Each row comes from the steps of one path. Every step used is in the known rows, and no mark comes twice. Write the path behind each row, first mark first.
Known rows
f-e: [-3.48 -3.48 -2.80 -5.48  2.28  1.57  0.62 -1.95 -1.24 -0.68  1.65 -0.24
 -2.05  1.29  1.56 -2.18 -0.24  1.26]
g-s-q-e-x: [-2.82 -0.92 -0.54 -0.28 -1.01  0.35  0.32  2.03  2.28  0.89  0.84 -0.27
  0.23  0.10 -1.22  1.71 -0.32 -2.79]
f-e-q-s: [-3.48 -0.03 -0.32  0.44 -3.74  2.47  1.17 -0.91  0.29  1.05 -0.87 -0.14
 -1.17 -0.36 -0.59  1.24 -1.87 -0.21]
m-s-f-e: [-1.86 -2.08 -1.41  0.39  2.79 -1.70  0.32 -3.57 -2.16  1.19  1.14  1.19
 -2.20  2.66 -1.56 -0.87 -1.03  1.66]
x-s-m: [ 2.59  0.01 -0.72  2.03  1.24  1.76  0.17 -1.88  2.25 -2.67 -1.63 -1.11
 -0.57 -3.04  3.56  1.79  1.34  1.39]
s-f-e-q: [ 0.96  0.53 -0.76 -3.41  1.28 -1.70 -0.46 -1.08 -4.70  0.86  0.62  1.35
 -0.33  2.16 -2.32 -1.98  1.53  0.15]
s-q: [-1.58  1.48 -0.39 -2.22 -0.81  1.78 -0.10  2.07 -1.34 -0.38 -3.85  0.57
  0.19  0.88  2.27 -1.41  1.28  1.19]
g-s: [-0.36 -0.57  1.30  1.43 -2.60  1.79 -1.02  1.42  1.57 -3.69  0.06  0.77
  0.79 -0.54  3.25  0.79  1.56  0.90]
f-e-q: [-0.45  0.14 -2.05 -5.11 -0.32  0.48  0.08  0.19 -3.78  0.12  0.69  0.40
 -1.14  0.22 -0.51 -2.08  1.02  0.09]
e-x-s: [ 3.59  0.96  1.20  1.43  0.75 -0.31 -0.14  1.13  3.02  1.40  1.26 -2.02
  2.40 -0.92  1.33  1.00  1.53 -2.26]
d-f: [ 0.62 -2.56  1.88 -1.38  2.57  1.13 -2.71 -2.60 -0.66 -0.88 -1.16  0.26
  4.04 -0.07  4.53 -1.93  2.28 -2.99]
e-q-s-f: [ 0.61  0.52  3.26  3.45 -0.59 -1.95 -0.60 -1.02 -0.15  1.62 -1.79  1.56
  1.78  1.96 -1.14  1.09 -0.19 -1.04]
d-f-e-x-s: [ 2.86  0.39  0.19  1.02  1.49  0.84 -0.36 -2.52  1.01  1.74  2.15 -2.30
  2.25  0.05 -0.24  0.41  2.01 -2.45]
e-q-s: [-1.81  0.52  1.58  1.83 -4.18  1.76  0.36  0.92  1.39  0.77 -2.11  0.07
  0.46 -1.32  1.13  1.56 -1.45 -1.30]
q-e: [-4.35 -6.26 -0.55 -5.46  2.22 -0.69  1.19 -1.60  3.28 -0.87  1.53  0.54
 -1.02 -1.07  3.82 -1.62 -2.34 -0.52]
x-s: [ 2.94  0.14  1.43  0.11  0.08  0.32  0.31 -0.53  2.68 -0.85 -0.04 -0.99
  1.38 -1.30  3.99 -0.64  1.10  1.06]
s-g-e: [-1.62 -0.89 -1.53 -2.10  0.20  0.31  0.07  2.41 -0.87 -4.64  0.31  0.73
 -2.55 -1.74  0.48 -1.76 -2.22  4.02]
m-s-g: [ 0.66 -0.12 -0.94  5.30 -0.52 -1.34 -2.47  2.61 -1.05  0.49 -1.72  0.13
 -3.15 -0.98  1.69  0.39 -2.62  2.64]
d-f-e: [-2.18 -3.43 -1.42 -4.03  2.97  2.10 -1.08 -4.83 -2.31 -0.55  1.00 -0.20
  0.49  1.41  1.76 -2.45  1.25 -0.76]

Which path is each row?
[-2.22 -1.25 -0.14 -2.40 -0.83  0.23  2.20 -1.51  2.92 -0.10 -1.10 -0.08
 -1.05 -0.77  2.14 -0.85 -1.19  1.78] -> x-s-q-e
[ 2.14  4.32  0.46  1.55 -1.67  1.13  0.20  2.24  0.59  1.59 -2.53 -1.29
  1.47  0.33 -0.10  0.58  2.11 -0.19] -> e-x-s-q
[ 2.93  3.68 -0.22 -0.64 -2.79 -0.53  0.03  2.94 -2.46 -2.87 -0.21  0.48
 -1.23 -2.76 -1.46 -1.19 -0.22  3.17] -> x-s-g-e-q
[ 3.00  1.93 -0.08 -1.62  0.44 -1.75  0.05 -1.78 -3.68  1.14  0.80  0.63
  0.01  1.73 -2.52 -1.57  1.91  0.92] -> x-s-f-e-q
[-2.05 -0.14 -0.87  1.88 -0.74  0.67 -0.01  3.55  1.43 -0.61  1.20 -0.93
 -0.93 -1.16 -2.66  2.04 -2.71 -1.04] -> q-s-g-e-x
[-0.67 -0.30 -1.51 -0.73  1.28 -0.35 -0.65  4.12 -0.17 -1.15  1.83 -0.64
 -0.68 -0.92 -2.18  0.34 -1.36 -0.92] -> s-g-e-x
[-0.67 -1.97 -1.30 -1.73  4.43 -1.60 -0.68 -0.65 -1.39  2.79  2.91 -0.44
  0.48  3.45 -3.15  0.02  0.83 -3.15] -> s-f-e-x
[ 0.86 -1.26 -0.36 -1.30  3.16 -1.27  0.66 -4.43 -1.13  0.61  1.81  0.11
 -0.64  3.12 -0.80 -1.51  0.99  2.26] -> x-s-f-e
[ 0.82  1.29 -0.95 -0.32  0.11 -2.08 -0.24 -1.12 -4.48  1.67  0.23  1.50
 -1.26  1.31 -3.04 -1.03  0.34  0.37] -> m-s-f-e-q
[-1.11  0.75 -1.18  3.49 -3.18  0.94 -1.34  1.21 -1.73  0.98 -1.42 -0.63
 -3.40  0.33 -1.08  1.08 -2.50  2.56] -> f-e-q-s-g
[ 4.47  0.21  3.22  2.08  2.80 -3.11 -0.56 -2.14  0.84  0.52 -0.14  0.60
  2.52  2.07  1.32 -0.72  1.84  0.77] -> x-s-f
[-0.42  0.90  2.84  2.46 -1.17 -1.45  0.68 -0.91 -0.08 -0.30 -1.11  2.01
  1.14  0.98 -2.41  0.87 -1.04  0.18] -> g-e-q-s-f
[-3.25  0.86  0.97  0.68 -4.81  2.27  1.88  1.01  1.51 -1.70 -1.35  0.64
 -0.31 -2.52 -0.49  1.35 -2.51  0.12] -> g-e-q-s
[-1.00  3.16  0.55  1.57 -4.27  2.93 -0.47  2.46 -0.58 -2.52 -3.41  1.01
  0.23  0.61  1.50  0.46  2.12  2.38] -> g-s-q
[ 2.03  0.27 -0.68 -0.01  1.08  0.42  0.68 -0.65  1.77  1.64  2.53 -2.24
  0.58  0.06 -0.41  0.61  1.01 -1.18] -> f-e-x-s
[ 0.78  2.99 -1.14  0.73 -3.02 -0.82 -0.12  3.61 -3.23 -2.24 -0.81  1.42
 -2.39 -3.14 -2.12 -0.72 -1.80  2.63] -> m-s-g-e-q
[-1.20  0.34 -0.66  3.45 -2.22  2.88  0.20 -0.75  1.24 -1.38 -3.20 -0.16
 -1.27 -3.10  1.13  3.56 -0.75 -0.57] -> e-q-s-m
[-3.13 -1.98 -1.13 -2.74  1.21 -0.43  0.48  1.76  1.90  2.17  0.64 -0.59
  0.22  0.34 -0.72  0.51 -0.88 -3.53] -> s-q-e-x
[-3.28 -1.28 -1.31  0.36  0.15 -0.74  0.76  1.65  2.10  2.96  0.23 -0.32
 -0.59 -0.58 -1.33  1.49 -2.16 -3.28] -> m-s-q-e-x
[ 2.30  1.38  0.64  0.23 -0.04  0.30  1.40  1.16  3.06 -1.05  2.08 -1.41
  1.51 -2.23 -0.32  0.67  0.30 -0.79] -> g-e-x-s
[ 4.98  0.89  2.97  3.10  3.28 -3.57 -1.07 -0.85  1.11  2.26  0.95 -0.13
  3.28  2.36 -0.88  0.54  2.10 -1.80] -> e-x-s-f
[ 4.00  1.19  2.53  2.14  2.76 -3.11  0.25 -0.83  1.10  0.30  1.61  0.30
  2.61  1.31 -2.32  0.30  1.21 -0.60] -> g-e-x-s-f
